What can hang from each mark:
q777: q454 q702
q122: q35 q777
q702: q35 q777 q814
q454: q777 q814
q35: q454 q702
q380: q814
q814: q380 q702

Every row comes from one small tree of marks. Brackets hold a mark, then the marks that hang from it, in the order of their numbers. Every link used is in the known rows. Which tree was each row made from?
Known rows:
(q702 (q35 q454) q777 (q814 q380)): [-0.40, -0.68,  0.17,  0.23,  0.10, -0.22, -0.18, -0.36,  0.09,  0.26,
  0.06,  0.46,  0.15, -0.02, -0.18, -0.17,  0.18,  0.57, -0.04,  0.30]
(q380 (q814 (q702 (q777 q454)))): [-0.21, -0.40,  0.32,  0.14,  0.05, -0.49,  0.04, -0.16,  0.48, -0.27,
  0.17,  0.22, -0.05,  0.17, -0.25, -0.27, -0.05,  0.31, -0.21,  0.33]
(q777 q454): [-0.25, -0.21,  0.17,  0.29, -0.02, -0.36, -0.19, -0.12,  0.30, -0.10,
  0.18,  0.12,  0.15,  0.02, -0.02, -0.15, -0.10,  0.42,  0.07,  0.61]
(q454 q777 (q814 q702)): [-0.05,  0.37,  0.21,  0.03, -0.28, -0.49, -0.03, -0.15,  0.37, -0.16,
  0.47,  0.17,  0.17, -0.31, -0.13, -0.41, -0.16,  0.20, -0.33,  0.40]
(q35 (q454 (q777 q702) q814)): [ 0.07,  0.08,  0.05,  0.03, -0.46, -0.24, -0.35, -0.34,  0.41,  0.26,
  0.21,  0.24,  0.24, -0.27, -0.03, -0.26,  0.02,  0.45,  0.12,  0.65]
(q814 (q702 q35 q777)): [-0.48, -0.43,  0.44,  0.32, -0.10, -0.51,  0.38, -0.23,  0.39, -0.22,
  0.11,  0.23,  0.22, -0.21, -0.41, -0.32, -0.09,  0.31, -0.27,  0.39]
(q35 q454): [-0.29, -0.23,  0.18,  0.27, -0.37, -0.21, -0.23, -0.29,  0.46,  0.14,
  0.11,  0.23,  0.19, -0.22, -0.07, -0.30, -0.03,  0.48,  0.24,  0.62]
(q35 (q454 q777) (q702 (q814 q380))): [-0.07, -0.13, -0.24, -0.03, -0.21, -0.05, -0.47, -0.33,  0.24, -0.05,
  0.10,  0.38,  0.53, -0.06, -0.07, -0.23,  0.39,  0.41,  0.03,  0.25]
(q814 q380 q702): [-0.22, -0.12,  0.28,  0.19, -0.01, -0.47,  0.26,  0.02,  0.34, -0.43,
  0.22,  0.30,  0.12, -0.17, -0.33, -0.49, -0.07,  0.26, -0.37,  0.06]
(q35 (q454 q777 (q814 q380)) q702): [ 0.03,  0.03,  0.00, -0.22, -0.42, -0.14, -0.46, -0.24,  0.15, -0.03,
  0.17,  0.43,  0.31, -0.21, -0.01, -0.16,  0.13,  0.39,  0.11,  0.37]
(q814 q380): [-0.16, -0.04,  0.26,  0.14,  0.10, -0.35,  0.01, -0.08,  0.26, -0.18,
  0.17,  0.30,  0.09,  0.00, -0.11, -0.26, -0.12,  0.46, -0.17,  0.22]
(q122 q35): [-0.24,  0.01,  0.21,  0.33,  0.14, -0.32, -0.07, -0.33,  0.45,  0.26,
  0.02,  0.06,  0.24,  0.03, -0.18, -0.47, -0.09,  0.35,  0.09,  0.54]
(q380 (q814 q702)): [-0.24, -0.16,  0.34,  0.15,  0.00, -0.48,  0.06, -0.09,  0.68, -0.34,
  0.14,  0.19,  0.00,  0.15, -0.24, -0.41, -0.07,  0.29, -0.23,  0.21]
(q380 (q814 (q702 (q35 q454) q777))): [-0.26, -0.52,  0.43,  0.17, -0.04, -0.53,  0.06, -0.18,  0.53, -0.19,
  0.04,  0.36,  0.01,  0.05, -0.37, -0.27, -0.03,  0.32, -0.13,  0.32]
(q702 q35 q777): [-0.47, -0.51,  0.49,  0.28,  0.06, -0.44,  0.17, -0.37,  0.24,  0.09,
  0.03,  0.31,  0.19, -0.07, -0.25, -0.01, -0.14,  0.52, -0.08,  0.58]
(q814 q380 (q702 (q35 q454))): [-0.26, -0.41,  0.41,  0.23, -0.11, -0.55,  0.19,  0.02,  0.31, -0.33,
  0.03,  0.52,  0.19, -0.31, -0.50, -0.43, -0.03,  0.27, -0.19,  0.12]
(q814 q702): [-0.41, -0.05,  0.27,  0.31, -0.19, -0.40,  0.26, -0.13,  0.58, -0.32,
  0.21,  0.06,  0.21, -0.18, -0.25, -0.53, -0.09,  0.28, -0.27,  0.30]
(q702 q777 q814): [-0.48, -0.21, -0.02,  0.23,  0.12, -0.08, -0.09, -0.46,  0.30,  0.18,
  0.31, -0.01,  0.11,  0.17,  0.11, -0.29,  0.10,  0.58, -0.23,  0.37]
(q454 (q777 (q702 q35)) (q814 q380)): [ 0.24,  0.31,  0.19, -0.14, -0.05, -0.47, -0.13, -0.17,  0.27,  0.01,
  0.24,  0.37,  0.23, -0.09, -0.15, -0.18, -0.05,  0.42, -0.29,  0.32]
(q122 q35 (q777 q454 (q702 q814))): [ 0.08, -0.26, -0.11,  0.26,  0.42, -0.19, -0.31, -0.48,  0.36,  0.33,
 -0.18, -0.01,  0.49,  0.28, -0.19, -0.53,  0.39,  0.39,  0.28,  0.58]
(q777 q454 q702): [ 0.00, -0.15,  0.00,  0.15, -0.03, -0.26, -0.14, -0.23,  0.48,  0.03,
  0.02,  0.02,  0.29,  0.18, -0.04, -0.14,  0.09,  0.56,  0.00,  0.60]
(q777 q454 (q702 q35)): [-0.07, -0.31,  0.15,  0.19,  0.00, -0.38, -0.09, -0.20,  0.47,  0.04,
 -0.13,  0.17,  0.36,  0.15, -0.18, -0.08,  0.07,  0.55,  0.04,  0.58]
(q814 q380 (q702 (q35 q454) q777)): [-0.27, -0.63,  0.41,  0.21, -0.07, -0.53,  0.26, -0.13,  0.13, -0.22,
  0.08,  0.54,  0.13, -0.30, -0.51, -0.29, -0.02,  0.30, -0.22,  0.22]
(q777 q454 (q702 q35 (q814 q380))): [-0.05, -0.30, -0.04,  0.15,  0.18, -0.27, -0.23, -0.16,  0.40,  0.04,
 -0.07,  0.20,  0.32,  0.28, -0.10, -0.19,  0.24,  0.59, -0.09,  0.31]

Write each row's tree:
[-0.31, -0.28,  0.08, -0.02, -0.06, -0.13, -0.11, -0.34,  0.15, -0.14,
  0.10,  0.14,  0.29,  0.14,  0.03,  0.01,  0.08,  0.50, -0.03,  0.47] -> (q35 (q702 (q777 q454)))
[ 0.08,  0.06,  0.11,  0.17,  0.01, -0.49,  0.04, -0.36,  0.52, -0.05,
  0.05,  0.26,  0.58, -0.06, -0.32, -0.12,  0.07,  0.41, -0.23,  0.54] -> (q454 (q777 (q702 q35)))
[-0.44, -0.18,  0.20,  0.27,  0.22, -0.31, -0.12, -0.11,  0.39, -0.06,
  0.05,  0.33,  0.24,  0.11, -0.14, -0.37,  0.08,  0.52, -0.20,  0.04] -> (q702 q35 (q814 q380))
[ 0.00, -0.14, -0.19,  0.10,  0.14, -0.16, -0.27, -0.19,  0.40,  0.04,
  0.07,  0.04,  0.25,  0.32,  0.03, -0.25,  0.26,  0.59, -0.12,  0.32] -> (q777 q454 (q702 (q814 q380)))
[-0.25, -0.12, -0.09,  0.17, -0.05, -0.04, -0.39, -0.43,  0.40,  0.35,
 -0.08,  0.11,  0.39,  0.06, -0.08, -0.49,  0.24,  0.40,  0.26,  0.43] -> (q122 (q35 q454 (q702 q814)))
[-0.16, -0.38,  0.36,  0.23, -0.09, -0.60,  0.18, -0.01,  0.27, -0.35,
  0.06,  0.57,  0.28, -0.36, -0.56, -0.38, -0.01,  0.21, -0.23,  0.16] -> (q814 q380 (q702 (q35 (q454 q777))))
[-0.14, -0.17,  0.00,  0.14, -0.02, -0.18, -0.15, -0.29,  0.58,  0.16,
 -0.10,  0.23,  0.36,  0.15, -0.14, -0.34,  0.26,  0.64, -0.08,  0.24] -> (q777 (q702 (q35 q454) (q814 q380)))
[-0.31, -0.27, -0.11, -0.06,  0.12, -0.03, -0.24, -0.30,  0.08, -0.11,
  0.16,  0.16,  0.25,  0.27,  0.09, -0.10,  0.26,  0.52, -0.15,  0.19] -> (q35 (q702 (q777 q454) (q814 q380)))
[ 0.13,  0.19, -0.12,  0.10,  0.10, -0.34, -0.10, -0.35,  0.45, -0.03,
  0.19,  0.18,  0.51,  0.06, -0.17, -0.25,  0.19,  0.43, -0.34,  0.36] -> (q454 (q777 (q702 (q814 q380))))
[-0.10,  0.11, -0.12,  0.08,  0.08, -0.11, -0.07, -0.28,  0.61,  0.06,
  0.08,  0.01,  0.28,  0.29,  0.02, -0.41,  0.22,  0.64, -0.26,  0.18] -> (q777 (q702 (q814 q380)))
[-0.29, -0.27,  0.45,  0.18,  0.02, -0.56,  0.09, -0.07,  0.68, -0.34,
  0.03,  0.29,  0.05,  0.12, -0.35, -0.36, -0.08,  0.29, -0.21,  0.19] -> (q380 (q814 (q702 q35)))
[-0.04,  0.04,  0.02,  0.04, -0.18, -0.19, -0.40, -0.40,  0.28,  0.34,
  0.02,  0.23,  0.35, -0.12, -0.13, -0.39,  0.10,  0.30,  0.26,  0.55] -> (q122 (q35 (q454 q777 q814) q702))
[ 0.16,  0.04,  0.06, -0.03, -0.38, -0.28, -0.35, -0.27,  0.29,  0.20,
  0.22,  0.36,  0.19, -0.27, -0.08, -0.25,  0.04,  0.44,  0.06,  0.54] -> (q35 (q454 (q777 q702) (q814 q380)))
[-0.45, -0.50,  0.22,  0.22,  0.30, -0.28, -0.02, -0.32,  0.12,  0.10,
  0.11,  0.36,  0.14,  0.12, -0.16, -0.17,  0.10,  0.57, -0.26,  0.19] -> (q702 q35 q777 (q814 q380))
[ 0.09,  0.06, -0.02,  0.14,  0.13, -0.42, -0.06, -0.32,  0.47, -0.03,
  0.09,  0.28,  0.56,  0.03, -0.28, -0.20,  0.19,  0.44, -0.32,  0.35] -> (q454 (q777 (q702 q35 (q814 q380))))
[-0.28,  0.11,  0.43,  0.01, -0.19, -0.43,  0.04,  0.06,  0.31, -0.18,
  0.29,  0.28, -0.10, -0.19, -0.11, -0.46, -0.23,  0.34, -0.25,  0.12] -> (q454 (q814 q380 (q702 q35)))
[-0.57, -0.45,  0.22,  0.30,  0.17, -0.24, -0.02, -0.41,  0.30,  0.19,
  0.11,  0.20,  0.21,  0.11, -0.10, -0.19,  0.09,  0.59, -0.18,  0.36] -> (q702 q35 q777 q814)
[-0.13, -0.09,  0.21,  0.10, -0.26, -0.27, -0.06, -0.31,  0.64,  0.20,
 -0.09,  0.18,  0.30,  0.00, -0.13, -0.26,  0.04,  0.62,  0.04,  0.50] -> (q777 (q702 (q35 (q454 q814))))
[-0.34, -0.57,  0.48,  0.14, -0.18, -0.37, -0.08, -0.33,  0.07,  0.26,
  0.07,  0.47,  0.02, -0.23, -0.19, -0.04, -0.12,  0.54,  0.11,  0.59] -> (q702 (q35 (q454 (q814 q380))) q777)
[-0.25, -0.34,  0.36,  0.33, -0.19, -0.49, -0.12, -0.26,  0.42,  0.05,
 -0.04,  0.46,  0.42, -0.29, -0.35, -0.14, -0.05,  0.41,  0.12,  0.60] -> (q702 (q35 (q454 q777)))
[ 0.16,  0.48,  0.06, -0.09, -0.21, -0.35, -0.16, -0.29,  0.45,  0.10,
  0.34,  0.11,  0.25, -0.07,  0.01, -0.26, -0.06,  0.43, -0.24,  0.50] -> (q454 (q777 q702) q814)
[-0.18, -0.03,  0.18,  0.23, -0.17, -0.22, -0.31, -0.34,  0.38,  0.48,
  0.06,  0.13,  0.11, -0.14, -0.09, -0.51, -0.07,  0.38,  0.32,  0.62] -> (q122 (q35 (q454 q814)))
[ 0.07, -0.14, -0.07,  0.15, -0.22, -0.25, -0.29, -0.37,  0.40,  0.15,
  0.11,  0.32,  0.41, -0.18, -0.17, -0.26,  0.21,  0.45,  0.04,  0.53] -> (q35 (q454 (q777 (q702 (q814 q380)))))
[ 0.11,  0.03,  0.04, -0.07, -0.07, -0.25, -0.26, -0.09,  0.31,  0.07,
  0.17,  0.09,  0.04,  0.16,  0.09, -0.18,  0.01,  0.56, -0.03,  0.45] -> (q777 (q454 (q814 q380)) q702)
[-0.31, -0.56,  0.48,  0.14,  0.06, -0.46, -0.06, -0.21, -0.03,  0.10,
  0.12,  0.39,  0.00, -0.06, -0.16,  0.07, -0.17,  0.49,  0.00,  0.58] -> (q702 q35 (q777 (q454 (q814 q380))))
[-0.28, -0.05,  0.44, -0.01, -0.16, -0.42,  0.09, -0.05,  0.18, -0.11,
  0.32,  0.29, -0.15, -0.19, -0.12, -0.37, -0.22,  0.36, -0.27,  0.19] -> (q454 (q814 q380 (q702 q35 q777)))
[-0.25, -0.63,  0.42,  0.22,  0.11, -0.60,  0.28, -0.04,  0.05, -0.33,
  0.12,  0.48,  0.10, -0.19, -0.48, -0.21, -0.05,  0.27, -0.31,  0.22] -> (q814 q380 (q702 q35 (q777 q454)))
[ 0.07,  0.20, -0.13,  0.15,  0.04, -0.32, -0.09, -0.41,  0.55, -0.01,
  0.18,  0.10,  0.54,  0.05, -0.15, -0.26,  0.18,  0.44, -0.31,  0.44] -> (q454 (q777 (q702 q814)))
[-0.18, -0.21,  0.39,  0.17, -0.22, -0.47, -0.20, -0.17,  0.30,  0.08,
  0.04,  0.51,  0.25, -0.30, -0.26, -0.16, -0.11,  0.41,  0.10,  0.49] -> (q702 (q35 (q454 q777 (q814 q380))))
[-0.23, -0.34,  0.29,  0.15,  0.05, -0.46,  0.34, -0.13,  0.15, -0.32,
  0.26,  0.31,  0.05, -0.16, -0.35, -0.36, -0.05,  0.29, -0.41,  0.15] -> (q814 q380 (q702 q777))
